Known rows, with every way that one mark hangs from another:
gelefes{falo pagis{muzek{kipugod{megas{totas}}}}}: [ 13 -20  17 -19  11   6   5  12  -2 -21  17 -21  18 -13   8  15  -7  14
  10 -24   2  16  12   3  26   1  -9   3 -35  31  41 -26 -12 -23  15   3
   2  13 -30  20 -12]
dokofu{pagis suvig{gakudog} totas{megas{kipugod}}}: [  3 -19  30  -6  18   4  -3  19  -3 -29  33  15  -9 -13  22  12   7  44
 -50 -13 -14   5  27 -14  35  25 -57  11   0  17   7 -10  17 -44  -8   9
   1   0 -32  26  10]
mevon{foto{kipugod}}: [  0 -12  15   7   6   5   0  12   7 -15   6  -6   6 -17   7  -2   3 -28
 -13 -21  -9  -1  12  -6   7  -2 -21   6  -8  25  -3  -1   5 -23  11   2
  -2  -1 -24  15  -4]
gakudog{kipugod}: [-12 -20  10   4   3  11   6   6   1 -16  16   0   7  -4  18 -13   4  -1
 -12 -17 -10  -4   7  14   9  12 -33   7   8  23  -7  -3  -2 -12   5   8
  -3   8 -21  14  -8]
muzek{falo{gelefes{pagis}} kipugod}: [ 12 -22   9  -3  13  19  -1  24   1 -14   6  -9  -3 -14   9  15   9  26
   5 -14   4  -3   4 -16  21  13 -28  11 -25  29   2 -21  -5 -21  10   4
  -2   4 -16  -8   4]
gakudog{kipugod{megas muzek}}: [-10 -24  13   1  11   5   9   6   8 -14  13 -14  11   8  14  -7   3 -14
 -15 -24  -9   2   7  16   9  12 -22   7  14  20 -12   0   4 -22   4  18
  -2  18 -39  14  -6]
bofog{foto}: [  6 -15  15   6  14   9   2   2   9  -7  12  11  12 -24  17 -11   7   4
  -8  -7  -6   8   6  -5   2  11 -38   6  -7  23   0 -21   3 -18  11   6
  -3 -10 -35   4  -5]
kipugod{muzek}: [  3 -18  15   5  16   6   6   9   9 -11   5 -14   8  -6   4  -2   3  -9
 -24 -18  -3   8  13   1   9   9 -19   9   3  26   1 -15  -1 -26   7  19
  -5  18 -32  -2   2]
dokofu{mevon{foto{kipugod{megas{totas}}}} suvig}: [  1 -14  29   3  16  -1   1  14   5 -17  23 -22  11  -6  11   8   1  -9
 -24 -23 -13  -1   9   1  17   1 -28   6 -13  20  -3  -9   9 -35   4   9
   1  -2 -36  16  -7]
megas{kipugod totas{dokofu{pagis{gelefes}}}}: [ -2 -16  22   7   5   9   1  16   0 -22  23  -1   0 -10  16  -2  10  20
 -29 -24 -10   6  18  13  26  10 -12   7  -7  22  14  -6 -11 -23  -1  10
   2   5 -28  46   7]
pagis{dokofu{suvig} gelefes muzek{falo kipugod}}: [  5 -17  26  10  14   0  -4  21   0 -25  19 -47   2  -7  18  12   0  57
  -4 -27   3   7   5   0  54  13 -10   7  -2  18  -4   9  -8 -49   4   2
   2 -38  -3  -9  16]
dokofu{suvig totas}: [ 13 -22  24   1  23   6   2  10  -3 -13  25 -11   6  -8  12  -1   1  31
 -32 -12  -7   5  11   2  31  11 -40  10  -9  17  12 -17  11 -36  -4  11
  -1   1 -15   8  -6]
mevon{foto{kipugod{megas{totas} muzek}}}: [  2 -16  21   2  11   1   3   7  10 -11   8 -19   8  -4   3   0   2 -44
 -13 -30 -10   4  12   0   6  -4  -5   5  -9  22   1  -3  10 -31   9  10
  -1   9 -40  29  -2]
gakudog{kipugod{megas{totas} muzek{falo}}}: [-11 -26  17  -2  10   5  11   6   0  -9  15 -16  11  15  15 -10   6 -25
 -11 -26  -9   3   5  17   9  12 -17   7   4  21 -12   0  -1 -24   2  17
  -2  17 -39  20  -1]
pagis{dokofu{suvig{buseg}}}: [ -3 -17  27  14  16   7   0   8   2 -19  18 -24   9  -9  17   9   5  17
 -12 -28  -5   7  10   1  24   9 -25  10   2  15   6  -2  -1 -32   0   2
   0  -7 -13  11   8]
muzek{kipugod}: [ 14 -17  10   9  16  12   1  14   3 -16  12   0   3 -14  11   2   2  38
  -9 -17  -4   0  11  -8  16  10 -28   5  -1  25  10 -19  -1 -21  14   7
  -1  12 -14   5   4]
mevon{foto}: [  5 -16  12  10  15   7   0  10   5 -15  10  -1  11 -21   8  -9   6  -5
 -20 -19  -6   1  13 -17  10  -1 -23   8 -11  25   3 -10   8 -15   9   8
  -2   9 -26  17  -4]
totas{dokofu megas{kipugod}}: [ -9 -10  12  11   4   9   0  27   5 -29   7  16   2 -13  15   5   7   4
 -28 -22   2  -2  24  -3  18  20 -30   6   3  23  16 -13   0 -13 -10   3
  -1   2 -36  18   5]
foto{kipugod{megas{totas} muzek}}: [ -1 -17  23  -2   8   3   7   4   9 -10   6 -23   7   7   5   4  -2 -43
  -3 -27 -13   8  11  19   2   3  -4   4  -5  22   4  -5   0 -36   7  13
  -3   4 -34  22  -4]
muzek{falo kipugod{megas{totas}}}: [ 14 -23  16   3  21  13   3  18  -6 -11  12  -8   7   2  14   4   7  24
   2 -22  -3   2   8 -10  17  10 -19   5 -11  24   3 -12   0 -28  11   9
   0   5 -18  10   8]
gakudog{kipugod{megas muzek{falo{gelefes}}}}: [-14 -28  10  -4   9   9   7  10   7 -12  11 -16   7  10  12  -3   9 -21
 -10 -22  -5   1   3  11   9  15 -23  10   4  22 -23   0   2 -26   2  16
  -3   6 -36   9  -3]
falo{gelefes muzek{kipugod{megas{totas}}}}: [ 20 -26   5  -1  10  16   0   5  10 -18  17  -2  12 -17   4   4   6  12
  11 -20  -5   4   7   4  10  12  -7   8 -19  24  21 -26  12 -16   7   2
  -1 -10 -23  44   3]
kipugod{megas muzek{falo}}: [  4 -23  17   4  25   6   7  16   5 -10   2 -19  14   4   7   2   7 -17
 -11 -22   0  10  10  -4  10  13 -17   9  -2  24 -14  -4   2 -34   5  21
  -4   9 -36 -13   3]
falo{gelefes{pagis} muzek{kipugod{megas}}}: [ 22 -25   5  -5  12  16   0  15  11 -21  12  -4  13 -26   6  14   4  14
  21 -19  -1   2   8   4  17  15 -13  10 -25  27  20 -25  10 -10   8   0
   0   0 -28  21  -3]
suvig{buseg gakudog{kipugod}}: [-30 -19  16  -7   3  11   2  -3   5 -17  23  24   8  -6  18   8   8  -9
  -7 -28 -11  -6  14  -4   0  16 -44  13  24  21   2  -2   3 -21  11  -1
  -1  15 -34  27  -6]
bofog{foto{kipugod}}: [  1 -12  17   3   5   6   2   4  11  -6   8   6   7 -20  15  -5   5 -20
  -1  -9 -10   6   6   5   0  11 -36   4  -4  23  -6 -13  -1 -26  14   0
  -3 -20 -32   4  -4]
suvig{buseg gakudog{kipugod{muzek{falo}}}}: [-30 -20  16  -9   7   8   4   2   4 -13  18  14   7   4  16  12  11 -22
 -13 -31  -6  -4  13  -5   2  20 -42  16  28  22  -9   1   0 -29  10   4
  -2  21 -42  13   3]
kipugod{megas{totas{dokofu{suvig}}} muzek}: [  3 -21  27  -4  22   2   6   8  10 -15  10 -29  15   6   4  -1   3 -18
 -27 -35  -2  11  12   9  16  -2  -3   4  -5  17  11 -13   7 -35  -3  24
  -1  27 -43  29   2]
gelefes{pagis{dokofu{totas} muzek}}: [ 10 -17  23   5  15   9   5  20   0 -24  19 -21  17 -19  17  11  -8  21
  -2 -21  -2   5  13   4  36  12 -19   9 -14  21  11 -13  -5 -19   2  -1
  -1   1 -21  -1  -1]
gelefes{pagis{muzek{falo kipugod{megas}}}}: [ 11 -19  15  -7  21  10   3  22   0 -20   8 -16  20 -12  13  15  -3  20
   3 -19   4   3  10  -7  28  15 -19   7  -7  30   7 -11  -4 -18   9   6
  -1   3 -27  -8  -6]
falo{gelefes{pagis{dokofu}} muzek{kipugod}}: [ 22 -20   7   2   6  17   0  19   9 -23  13 -12   6 -30  11  15   5  19
  21 -21   0   2   9   5  24  13 -11  11 -25  25  17 -22   3  -9   8  -8
   0  -3 -20  16   9]
megas{kipugod{muzek} totas{dokofu{suvig{gakudog}}}}: [ -8 -16  23 -15  11   4   2  13   6 -16  18 -16   5   8  11   5   7   2
 -32 -28  -3   5  18  11  24  10  -9   9  11  21  17 -13  -2 -35  -4  12
   1  25 -46  41   3]
mevon{dokofu{totas} foto{kipugod}}: [ 12 -16  23 -11   4   6   4  17   2 -15   2   5   0 -13   0  -8   3   3
 -32 -22 -13  -3  13  -1  31  -2 -36   2  -4  18   2 -14  10 -30   5   1
   0   8 -22  14   6]
mevon{dokofu{suvig}}: [  7 -19  25 -18  13  11   3   8   2 -17  -5  -9   8  -8   3 -12   3  32
 -32 -17  -6   4   9   7  32   2 -35   4   4  21  11 -17   4 -29   0  16
  -1   9 -15   5  -2]
muzek{kipugod{megas{totas{dokofu}}}}: [ 13 -19  17   5  18  11   2  14   4 -19  15  -6   8  -6  10   2   2  27
  -6 -30  -3   2  11  -3  17   1 -13   1  -7  20  17 -18   4 -23   9  10
   1  20 -23  29   7]

Rows:
[-10 -12  13  10   6   4   2  27   8 -27   6   7   2  -7  11   8   8  -5
 -36 -25   4   1  24  -2  18  20 -26   7   9  23  13 -14  -1 -18 -10   7
  -2  12 -45  14  10] | totas{dokofu megas{kipugod{muzek}}}
[  5 -19  26 -11  21   7  -1   9   0 -17  26   1   2 -10  15   2   2  28
 -24 -16  -8   1  15  -7  28   9 -45  12  -6  16  11 -15  17 -42   0   9
  -1   8 -22   9  -6] | dokofu{suvig{gakudog} totas}
[ 10 -13  26   3  18   5   2  26   4 -27  21 -35  16 -16  19  23  -8  45
  -7 -23   0   1  10   2  42  12 -23   7  -6  23   6 -15  -7 -24   6   1
   1   3 -25 -11   3] | gelefes{pagis{dokofu{mevon suvig} muzek{kipugod}}}
[  5 -17  27  13  16   2   2  21   0 -21  24 -22  -4  -2  20  10   3  31
 -25 -21  -6   8  17   5  37  20 -29  10  -2  12   8 -10   6 -38 -10   3
   0  -8 -26   7  15] | pagis{dokofu{suvig totas{megas{kipugod{muzek}}}}}
[  4 -14  18  23  13   6   6  28  -3 -23  36  24   1 -11  18  13   2  33
 -31  -6 -12  -4  21  -2  19  33 -55  11  -9  22   7 -27   1 -20  -5   1
  -1  -6 -37  -3   2] | dokofu{mevon totas{megas{kipugod}}}
[  9 -20  20  -8   9   8   7  18   1 -18   5  15  -1  -3   4  -4   4  31
 -39 -15  -9   3  19   5  32  19 -41   5   6  20  16 -27   4 -26  -5  11
  -1  12 -32   7  10] | mevon{dokofu{totas{megas{kipugod{muzek}}}}}
[  2 -17  23  -1  10   2   5  -1  14  -3  10  -6   9  -8  11  -2   3 -36
  -1 -18 -12  11   5  11  -2   8 -21   2  -5  20  -3 -14   3 -34  12   7
  -2 -10 -49  17  -3] | bofog{foto{kipugod{megas{totas} muzek}}}
[  1 -14  18   1   7   3   4   9  11  -2   3  -2   5 -11  13   0   8 -34
  -8 -12  -6   8   5   3   1  14 -34   6   0  25 -17 -10  -4 -33  13   4
  -5 -16 -41 -10   4] | bofog{foto{kipugod{muzek{falo}}}}
[-12 -23  18  -2   7   5   9   7   6 -15  15 -15  11  10  13 -10   4 -23
 -20 -35  -8   2   8  20  11   4 -13   4   8  17  -4  -5   3 -21   0  16
  -1  28 -43  33  -1] | gakudog{kipugod{megas{totas{dokofu}} muzek}}
[ -3 -14  19   0   2   8   5  20   8 -13  -3 -32  -4  -4   8  16   4 -42
   5 -22  -3   3   8  11  15   8 -14  11 -14  26 -14  -1 -12 -34   7   3
  -5  -5 -26 -11   6] | foto{kipugod{muzek{falo{gelefes{pagis{dokofu}}}}}}
[  1 -21  14  -3  14  11   5  16   6  -9   0 -21   4  -7   3   8   8 -19
 -12 -16   3   5   8  -4  13  11 -19  15 -17  29  -5 -16  -6 -25   4  17
  -5  13 -34 -12   2] | kipugod{muzek{falo{gelefes{pagis}}}}
[ -4  -8  24   6  10   2  -1  30   9 -25  13 -14  10 -15  10   7   5  -9
 -40 -31   0  -6  12  -5  24  -2 -35   5  -3  21  -9  -8   3 -29  -1   5
  -1  10 -31   4   3] | totas{dokofu{mevon{foto{kipugod}} suvig}}
[  4 -24  21   0  23   6   9   8   1  -7   8 -22  13  10   7  -3   6 -22
  -9 -25  -4  11  10   1   7   8  -7   8 -10  23   0  -9   1 -33   3  22
  -3  13 -39  12   3] | kipugod{megas{totas} muzek{falo}}
[ -4 -20  16  -4   9   7   4  13  11 -10  -2 -25   2   4   2  11   4 -44
   0 -21  -5   5   7   8   4   9 -14   8  -8  24 -16   0  -1 -41   6  12
  -5 -13 -30  -1   0] | foto{kipugod{megas muzek{falo{gelefes}}}}
[ -1 -19  17  -3   9   5   2   6  16  -3   4  -8   4  -9   9   5   9 -36
   1 -13  -6   9   2   2  -1  12 -28   6  -9  22 -18 -11   3 -38  10   6
  -4 -24 -45   0  -1] | bofog{foto{kipugod{megas muzek{falo{gelefes}}}}}
[  0 -15  25   6  11  10   6  21  -4 -25  19  -5  16 -11  13   0   6   1
 -42 -27  -5   2  16  -4  20   4 -25   5  -8  26  -4 -17 -13 -22   0  10
  -2  10 -27  27  15] | megas{totas{dokofu{mevon pagis{muzek{falo}}}}}
[ 11 -22  24  12  16   4   2  20  -6 -23  28  -2   3 -19  13   2   5  37
 -41 -14 -10  10  15  -7  40  19 -37  10 -13  22 -10  -1  -6 -39   1  11
  -1 -23 -10   4  12] | dokofu{pagis{gelefes muzek{falo}} totas}
[ -3 -15  23  -1   7   3   7  10  10 -13   3 -23   7   5   4   5   0 -46
  -9 -33  -8   6  12  18   6   0  -4   2  -3  20   3  -4  -1 -36   4  12
  -3  10 -36  23   2] | foto{kipugod{megas{totas{dokofu}} muzek}}
[ 12 -12  26  18  16   8   6  31   0 -22  25 -12   6 -26  20  11  -1  17
  -3 -22  -7  -2  13  -3  30   7 -34  10 -30  20   2 -16  -1 -14   6  -2
   1  17 -30 -14   3] | gelefes{pagis{dokofu{mevon{foto} totas}}}
[  4 -22  10  -9   9  17  -1   9  11 -21  10 -17   9 -21   2  14  -3  19
  -1 -14   2   1   6  -4  20   9 -15  11 -21  29  16 -27  -2 -16   6   7
  -2  -2 -23  15 -10] | falo{gelefes{pagis{muzek{kipugod}}}}
[-30 -20  16  -9   5   7   3  -3   8 -15  21  16   8   0  14  11   8 -18
 -15 -32  -9  -3  15  -2   0  18 -40  14  29  21  -1  -3   2 -26  10   4
  -2  26 -45  21  -1] | suvig{buseg gakudog{kipugod{muzek}}}
[-14 -25   8  -3   3   9   7  10   5 -11   9 -13   2   5  11  -5  10 -19
 -19 -18  -4  -1   4   9  11  15 -28  12   6  25 -21  -5  -5 -21   2  13
  -5   8 -31   5   0] | gakudog{kipugod{muzek{falo{gelefes}}}}
[ -4 -22   9  -6  12  14   1  10   3 -19   6 -15  17  -8   4   3   3   1
 -16 -10   3   3   7 -10  17  15 -18  11  -3  30  -6 -13  -7 -25   2   8
  -6 -28 -15   8  -5] | pagis{muzek{falo{gelefes}}}
[ 12 -17  23  21  11   2   0  19   2 -26  31 -24  -1 -16  15  11  -6  67
  -4 -26  -5   6  10   3  50  13 -13   5  -7  14   7  -5  -4 -41   7  -3
   2 -27  -5   4  16] | pagis{dokofu{totas} gelefes muzek{kipugod}}
[  4 -14  20  15  17   3   2  22   4 -30  26  -2  19 -26  11   8   2  20
 -57 -17 -11   2  18 -21  20  11 -39   8   2  28 -22 -11  -4 -23   8  11
  -3  -2 -33  12  11] | dokofu{mevon{foto} pagis{muzek}}
[ -1 -18  23  -3  10   4   8  10   4  -7   2 -25   6  10   7   5   2 -49
  -1 -26  -9   7   9  14   5   7  -7   6  -6  23  -6   0  -4 -39   7  12
  -3  -1 -32  10   1] | foto{kipugod{megas{totas} muzek{falo}}}
[  1 -13  24  16   0   4   2  14   0 -22  18 -24 -10 -22  17   0   4  17
  17 -27  -5  14  10  12  27  -3 -13   8 -43  20  15   1 -14 -36  12   1
   1 -19  -7  -1   5] | pagis{dokofu gelefes{falo}}
[ -2 -18  32  -2  15   3   2  23  -2 -27  45   8  -1 -12  25  10   6  44
 -55 -17 -20  -4  16  -4  33  18 -72  12   3  16 -23 -10   8 -43   1  11
   0  14 -32   7   9] | dokofu{mevon pagis suvig{gakudog{kipugod}} totas}
[ 15 -21  19   5  21  12   1  26  -5 -19  12  -5   5  -4  15   5  11  26
 -16 -30  -2   3  11 -14  23   7 -23   3  -7  22  -5  -9  -2 -30   8  10
   0  13 -19  16  21] | muzek{falo kipugod{megas{totas{dokofu{pagis}}}}}
[  0  -9  26  34   7   2   1  23   6 -24  25 -17  -6 -27  19   2   4  23
   0 -27 -10  -1   9   0  27   1 -21   9 -28  17 -10   3  -4 -28  10   1
   1 -15 -21 -10  10] | pagis{dokofu{mevon{foto}} gelefes}
[  1 -16  19   1  12   1   4   4  17  -5   7  -5   9 -11  12   1   4 -31
  -2 -15  -9  11   6   7  -1  11 -28   3   1  21 -10 -11   5 -34  13   7
  -3 -14 -47   2  -2] | bofog{foto{kipugod{megas muzek}}}
[ -2 -23  25   7  19  -1   1   9  -1 -15  33   4   3   2  11  20   6  27
 -45 -18  -7   8  19   0  29  33 -46  14  12  16  27 -18  10 -36 -13   5
   2  -3 -39  22   1] | dokofu{suvig{buseg} totas{megas{kipugod{muzek}}}}
[-18 -16  27   1   9   7   0   6   3 -22  22 -16   4  -5  24   9   5  13
  -5 -32  -8   0  11   2  22   9 -32  11  12  13  -3   5   3 -34   3  -1
   1   1 -21  18   7] | pagis{dokofu{suvig{buseg gakudog{kipugod}}}}
[  0 -13  18   2   7   2   3   4  15  -4   6  -3   5 -14  11  -1   5 -30
  -9 -12  -8   9   6   7   1  12 -32   5   2  24 -10 -14  -1 -31  13   4
  -4 -12 -42  -1   0] | bofog{foto{kipugod{muzek}}}
[ 11 -18  28  13  18   7   2  16  -2 -19  24 -25   2  -9  20   1   2  36
 -17 -21  -7   6  11   4  36   7 -30   9 -12  11   2  -8   5 -37  -3   3
   0  -6  -9   4   9] | pagis{dokofu{suvig totas}}
[  0 -15  24  18  12   3   3  25   0 -29  25  -6   9 -22  15   9   5  28
 -39 -14 -10   4  14  -7  28  19 -40  10  -9  30 -26  -1 -16 -33   7  14
  -2 -23 -21 -14  11] | dokofu{mevon pagis{gelefes muzek{falo}}}
[ 19 -23   0   1   7  17  -1  10  10 -19  13   2   8 -23   3   5   8  19
   3 -14  -2   2   9   0  13  16 -17  10 -11  27  14 -26   7 -13   8  -1
  -3 -12 -16  26   5] | falo{gelefes muzek{kipugod}}
[ 18 -20  17   8   9   4   0  17   1 -26  21  -1   0 -28  13   3   8  30
 -11 -23 -11  17  16   3  25   7 -25   5 -28  25   9  -3  -3 -32  14  10
   2  -8 -16  16  11] | dokofu{pagis{gelefes{falo{muzek{kipugod{megas}}}}}}
